In the rows, zero is written as 128.
Known rows, with every step that occurs
vazat, pogok: [ 93 124 151 137 121 120 153 159 147 128 113 121 102 148 148  71  88 129
 122 108 157 107 126 125]
pote, tusaz, pogok, vazat, mefiv, zadud: [ 64 123 171 162 126  80 190 163 144 162 131 123  94 124  79  75  84 104
 119 141 138  75 135 187]
kuzu, tusaz, pogok, vazat: [ 45 142 109 172 123  86 135 152 111 169 139 109  94 128 140 122 121 123
 127 155 131 144 147 141]
pogok, vazat, kuzu: [ 91 134 134 128 104 120 137 125 129 158 102 138 131 186 131  97 153 124
 137 134 148 130 146 144]
pogok, vazat: [ 75 114 126 138  91 115 124 122 122 129 133 129 107 138 135  77 136 112
 114 136 116 139 154 140]
zadud, mefiv: [139 107 150 125 112 129 141 115 168 148 122  94 121  81 134 112 142  91
 105 143 164 132 152 145]
kuzu, vazat, pogok, tusaz, mefiv: [ 44 117 156 147 113  76 184 233 177 177 137 111 106 120 124 146 127 151
 100  79 187  99 165 118]
kuzu, vazat, pogok, tusaz: [ 32 117 146 140 109  71 156 204 165 172 139 126 118 140 144 135 110 148
 105  84 162 118 170 123]
vazat, mefiv, zadud: [ 82 112 141 144  67 124 200 151 114 154 136  94  95 135 137  78 104  96
 145 134 146 108 128 169]
vazat, pogok, tusaz, kuzu: [ 79 130 185 123 103 117 163 175 157 169 127 114  81 149 117 121 102 138
 106  98 145  93 118 104]
vazat, pote: [119 102  94 112  85 112 134 147 139 119 134 115 131 132 126  97 157  93
 140 156 103 126 141 110]
tusaz, mefiv: [133 116 137 128 112 125 171 170 147 130 113 102 105  99 122 122 166 126
 115 133 155 102 120 123]
pogok, tusaz, mefiv: [ 80 106 163 125  81 110 158 182 173 151 129  90  80  90 120 141 173 116
 105 138 137 106 132 127]
vazat, pogok, tusaz, mefiv: [ 59 118 187 142  98 111 175 204 181 153 127  94  63 115 122 104 113 126
 107 106 172  87 130 122]
kuzu, vazat: [ 96 112  99 125 121  83 148 162 130 150 124 136 158 128 150 148 155 147
 115 110 143 136 162 125]
pogok, vazat, pote: [ 77 101  99 133  70 107 123 136 129 126 154 124 115 145 118  67 146  85
 131 150  98 140 165 118]
vazat, kuzu, tusaz: [104 166 110 124 122  95 139 122 121 199  90  98 139 172 166 157 161 131
 157 158 147 144 129 162]
pote, tusaz, pogok, vazat, kuzu: [103 141 160 137 171  81 153 149 163 164  88 154 134 156  84 111 128 135
 119 142 146  82 128 160]
kuzu, vazat, pote: [ 99 102  72 119 101  77 147 179 137 147 143 132 167 135 129 139 165 121
 129 124 125 135 175 106]
mefiv, zadud: [101 105 137 129  76 117 154 130 131 144 126 112 114 118 131 110 134 113
 131 170 122 107 134 163]
pote, vazat: [141 106 112 112 118  85 165 175 155 124 123 128 143 114 174  82 136 134
 140 109 121  92 134 140]
vazat, kuzu: [134 137 131 108 122 126 149 133 138 155  79 131 149 177 143 128 162 135
 147 138 157 114 119 139]
pogok, vazat, mefiv, zadud: [ 44 110 146 163  53 117 182 142 108 156 155 104  83 147 125  50  99  88
 132 131 138 124 154 173]
vazat, mefiv: [ 97 120 132 137  94 126 181 149 115 132 126 102 102 142 153  75 114 104
 133 107 146 130 123 141]
kuzu, vazat, pote, tusaz, mefiv: [118 117 103 116 132  42 173 195 171 167 131 118 162 104  88 155 173 125
 116 125 134  99 166 135]
kuzu, tusaz: [ 84 148 101 135 108  83 123 116 113 172 125  83 111 123 173 138 141 117
 133 161 110 161 139 160]
tusaz, pogok, vazat: [ 75 107 133 158 125 122 145 170 131 121 127 151 103 133 114  90 121 127
 113 135 144 109 138 110]

Rows
[ 87 110 170 134 108  80 203 244 203 152 134 102  90 104 151  81 107 138
 126  79 165  54 135 131]	pote, vazat, pogok, tusaz, mefiv
[ 86 110 138 136  77  73 165 152 161 161 149 104 106 108  63  86 146  81
 126 174 108  89 162 170]	pogok, vazat, pote, tusaz, mefiv, zadud
[125 126 153 125 172  79 151 152 164 133  95 138 125 108  98 120 121 131
 108 148 126  80 114 150]	pote, tusaz, pogok
[117 140 137 125 143  98 187 185 126 177 120 143 142 161 116 151 117 172
 109  72 169  99 137  90]	tusaz, kuzu, vazat, pogok
[ 32 111 166 153  88  74 198 232 176 192 146 107 102 114 112 148 118 144
 108 101 186  80 168 140]	kuzu, vazat, pogok, tusaz, mefiv, zadud
[ 49 117 174 136  93 106 141 173 171 149 128 108  77 136 142  90  96 122
 111 111 144 107 136 129]	vazat, pogok, tusaz
[101 162 115 140 149  99 156 160 125 192  84 117 135 170 145 166 147 142
 155 156 167 119 116 141]	vazat, kuzu, tusaz, pogok
[ 89 124 139 151 138 127 158 172 136 149  98 158 124 173 109 109 135 138
 133 134 172  97 129 114]	tusaz, pogok, vazat, kuzu
[128 155 159 111 173  55 180 160 154 190 109 139 150 145  92 152 111 164
  98  85 145  83 135 138]	pote, tusaz, kuzu, vazat, pogok
[ 58 119 134 155  79 119 167 139 108 139 146 109  89 155 140  49 108  95
 124 106 138 142 151 148]	pogok, vazat, mefiv
[ 58 119 156 130  63  90 206 188 131 214 157 105 109 139 104 173 135 130
 114 102 141 102 149 133]	pogok, tusaz, kuzu, vazat, mefiv, zadud
[129 117 116 102 117  71 132 128 164 135 121 113 138 121 103 101 149  94
 129 162  84 109 140 148]	vazat, pote, tusaz
[107 123 167 116 111  83 193 216 181 164 133 122 106 134 145  95  97 149
 127  71 140  59 125 114]	pote, vazat, pogok, tusaz, kuzu
[ 76  97 108 154 107 117 145 185 136 119 144 146 111 136  96  81 130 105
 126 147 128 107 147  93]	tusaz, pogok, vazat, pote
[130 127 169 120 118  76 180 148 173 162 110  96 110  82  83 129 146 118
 115 166 132  68 123 193]	pote, tusaz, mefiv, zadud
[116 167 121 128 127  99 171 154 135 204  89  84 127 154 145 171 178 135
 154 150 175 122 120 156]	vazat, kuzu, tusaz, mefiv
[ 92 124 157 141 160  75 143 147 157 140 113 145 114 118  89  94 115 125
 102 144 124  90 136 157]	pote, tusaz, pogok, vazat
[138 131 114 109 131  98 171 162 115 174 120 144 160 145 119 179 160 164
 108  96 141 117 138  96]	tusaz, kuzu, vazat
[ 78 109 159 128 103  76 174 215 192 146 137 116 103 123 167  67  92 134
 131  84 139  73 141 139]	pote, vazat, pogok, tusaz
[105 113  96 126 154  44 161 200 162 155 129 147 170 120  88 151 146 132
 118 129 128  95 163 121]	kuzu, vazat, pote, tusaz, pogok
[147 146 138  99 164  54 166 138 144 186 107 138 165 129  92 176 151 159
  99 107 120  97 137 143]	pote, tusaz, kuzu, vazat
[104 162 131 137 102  98 185 155 135 218  98  76 122 148 130 170 171 129
 161 173 173 107 124 176]	vazat, kuzu, tusaz, mefiv, zadud
